Each row was made from one path, in order. Every step used is in the known rows, and no mark comes twice. Write each row's path.
In the rows, 128 means zero.
Known rows:
lilu/migup/mave/guga: [138 142  97 116 128 135 121 119 214 131 112 122 143 132 142 131 116 134
 121 131 120 139 142 122 116 159]
dabu/lilu: [130 101 109 123 127 140 154 115  97 138 124 141 117 147 132 124 135 139
 128 123 128 127 123 133 137 122]
guga/pata/migup/dapale/mave: [148 146 139 136 135 151 129 107 109 116 125 164 111  97 136 148 117 204
 144 130 126 134 124 158 126 159]
dapale/mave/guga/pata/migup: [147 142 111 132 114 144 149 109 152 116  96 150 113 110 151 139 116 143
 150 126 122 132 124 140 123 177]
pata/lilu: [115 105 140 133 128 131 155 154 144 124 136 137 118 116 129 123 125 134
 136 128 127 129 140 123 124 115]
lilu/migup/dapale/mave/guga: [165 170 144 134 135 152 163  97 193 124 126 125 135 105 142 135 107 158
 137 136 122 124 133 143 117 150]
migup/mave/guga/pata/lilu: [118 138 103 125 123 137 160 159 201 114 114 136 112 125 142 149 128 134
 144 124 122 142 147 125 117 158]
pata/lilu/dabu: [118  79 171 133 135 123 179 163 135 126 134 149 109 105 131 119 114 116
 135 133 128 119 144 136 123 108]
migup/dapale/mave/guga: [151 208 150 138 136 145 154 103 154 120 128 124 124 106 138 146 113 135
 144 132 128 122 127 143 121 144]
guga/pata/lilu: [120  85 127 132 121 137 173 163 162 111 129 146 108 119 131 136 133 142
 142 121 125 131 140 132 124 133]
dapale/mave/guga: [141 170 126 133 115 137 169 111 147 124 120 113 123 119 146 132 112 110
 146 129 126 123 126 131 122 147]
mave/lilu/migup/dapale: [170 122 148 120 147 143  98 105 203 107 135 153 146 100 124 134 122 183
 130 142 125 123 140 138 119 116]
guga/pata: [132 109 115 124 124 133 143 138 148 113 122 140 119 131 130 139 136 142
 135 121 126 130 129 137 128 144]
mave/guga/pata/lilu/migup/dapale: [155 116 142 128 137 152 172 146 252 100 124 154 125  96 135 144 124 157
 139 128 118 130 151 141 117 154]
lilu/dabu: [133 102 158 128 138 118 153 136 121 129 128 143 118 117 129 122 117 116
 128 132 129 118 132 141 127 120]
mave/guga: [139 161 129 125 124 130 135 125 174 125 112 122 134 123 135 134 126  98
 131 127 125 125 129 124 123 146]
dabu/lilu/migup/dapale/mave: [160 112 123 132 138 161 182  91 122 134 136 142 116 123 138 126 118 196
 133 128 125 124 127 154 131 130]
dapale/migup/mave/lilu/dabu: [122  93 151 126 160 122 141 123 148 137 137 136 125 105 125 121 132 159
 134 141 128 124 140 139 114 118]
lilu/migup/dapale/mave/guga/pata: [170 151 129 132 130 156 174 107 212 106 117 137 125 106 145 146 114 171
 147 128 120 124 134 149 118 168]
dabu/lilu/migup/dapale: [155 100 125 124 144 154 147 102 143 134 132 150 129 128 128 128 130 186
 120 128 124 128 132 145 133 129]
migup/dapale/mave/pata: [141 222 156 131 128 139 168 101 141 123 139 117 112 105 131 154 119 176
 148 138 131 124 126 140 127 119]
guga/pata/mave/lilu/dabu: [163  64 164 125 135 118 165 138 141 111 138 182 122  96 131 131 123 131
 141 135 125 109 141 147 121 113]
dabu/lilu/migup/mave/pata/guga: [114 119  75 115 119 149 118 105 167 141 130 122 118 144 136 137 138 199
 137 122 121 144 144 125 124 124]
dabu/lilu/migup/mave/dapale: [144  42  88 127 130 152 127 113 114 139 129 161 119 140 139 119 122 183
 114 114 123 143 139 122 128 129]
migup/mave: [115 149 107 123 131 127 110 130 125 135 128 123 129 139 131 137 125 147
 123 130 129 140 134 125 124 136]

Write each row's path:
[147 169 150 137 139 144 120  95  96 129 130 152 121  93 135 139 110 186
 137 137 129 133 124 149 126 143]  pata/migup/dapale/mave
[158 142 142 136 136 150 153 102 153 128 140 131 131 106 136 129 108 186
 133 135 125 125 130 148 121 134]  lilu/migup/dapale/mave
[165 150 187 132 147 137 152 105 137 109 144 157 116  90 132 137 106 159
 147 143 132 108 135 156 120 105]  migup/dapale/mave/lilu/dabu
[165 146 139 127 137 152 106  97 139  96 122 177 115  87 135 151 119 209
 155 139 127 128 129 157 122 142]  guga/pata/migup/dapale/mave/lilu
[130  94 117 133 135 135  62 120  85 132 121 172 123 110 136 133 114 172
 115 121 128 152 136 118 123 144]  pata/migup/mave/dapale
[ 98 165 116 125 140 123 160 116 156 151 132  97 122 123 123 140 146 175
 134 133 128 140 132 123 120 130]  dapale/migup/mave/pata
[149 139 130 130 120 138 135 106 135 109 132 134 122 112 138 129 116 153
 153 137 129 118 128 133 121 112]  dapale/mave/lilu
[142  62 101 120 129 145 158 110 137 136 118 140 125 143 136 112 130 158
 123 121 122 127 130 131 134 128]  dabu/lilu/migup
[138 194 152 121 135 132 103 105 156 126 121 150 127  95 124 155 127 183
 132 143 128 135 128 135 130 130]  mave/pata/migup/dapale
[120 114 134 124 131 129 184 168 198 114 117 149 103 117 142 143 118 115
 142 127 123 131 153 136 116 152]  migup/mave/guga/pata/lilu/dabu
[127  58 151 150 149 135 148 123  92 141 143 138 122 104 125 116 137 153
 123 115 127 131 130 125 122 123]  mave/dapale/migup
[164 100 121 125 121 145 141  99 180 111 131 138 131 110 141 116 110 175
 145 137 124 118 134 131 117 116]  dapale/mave/lilu/migup
[138 149 159 124 134 141 173 134 225 120 137 136 124  94 126 143 127 186
 136 140 124 130 148 128 122 111]  mave/pata/lilu/migup/dapale
[162  89 122 117 131 138 110 112 199 109 123 144 143 114 132 119 123 156
 132 137 123 122 138 125 120 117]  mave/lilu/migup
[156 147 156 138 132 155 191 123 214 119 131 136 125  91 144 131 104 160
 145 135 121 126 146 140 113 138]  pata/lilu/migup/dapale/mave/guga
[143 170 149 142 126 155 197 139 184 104 130 144 105  97 144 154 117 152
 159 125 124 127 140 145 118 149]  migup/dapale/mave/guga/pata/lilu
[120 118  90 120 128 133  91 129 131 125 111 157 119 126 136 144 128 181
 129 127 124 151 132 136 125 168]  guga/pata/migup/mave
[146  95  62 110 123 153 161 116 200 126 101 140 121 152 147 137 131 163
 129 119 117 139 137 136 126 172]  dabu/lilu/migup/mave/guga/pata
[133  97 114 124 126 135 110 128 131 116 108 160 119 116 133 136 130 161
 133 125 124 136 127 138 130 161]  guga/pata/migup
[109 153 116 129 147 129 146 120 168 149 120 103 134 124 132 131 138 138
 129 128 124 139 134 128 115 158]  dapale/migup/mave/guga
[143 126 111 122 122 136 119 123 174 113  93 157 123 111 141 142 128 127
 137 127 121 136 128 134 125 176]  mave/guga/pata/migup
[ 91 115 164 128 149 117 214 152 168 147 138 117 102 103 126 130 130 166
 139 138 128 130 147 128 115 112]  dapale/migup/mave/pata/lilu/dabu
[130 162  90 118 124 134 128 135 184 115 108 128 122 138 140 154 131 126
 136 122 123 141 136 132 120 171]  migup/mave/guga/pata
[161 165 151 130 139 147  95  87 125 112 129 164 125  84 134 142 110 200
 148 142 130 125 128 148 123 126]  pata/migup/dapale/mave/lilu
[115 129 102 129 144 135 162 129 183 136 116 115 124 126 134 142 147 144
 137 123 121 140 135 134 115 173]  dapale/migup/mave/guga/pata
[133  29 108 134 129 149 142 159 174 111 133 168 112 113 139 129 120 192
 128 116 120 148 156 122 116 137]  guga/pata/lilu/migup/mave/dapale
[130 115 131 121 116 134 181 141 220 122 128 126 122 105 133 126 126 158
 136 135 122 129 145 114 121 111]  mave/pata/lilu/migup
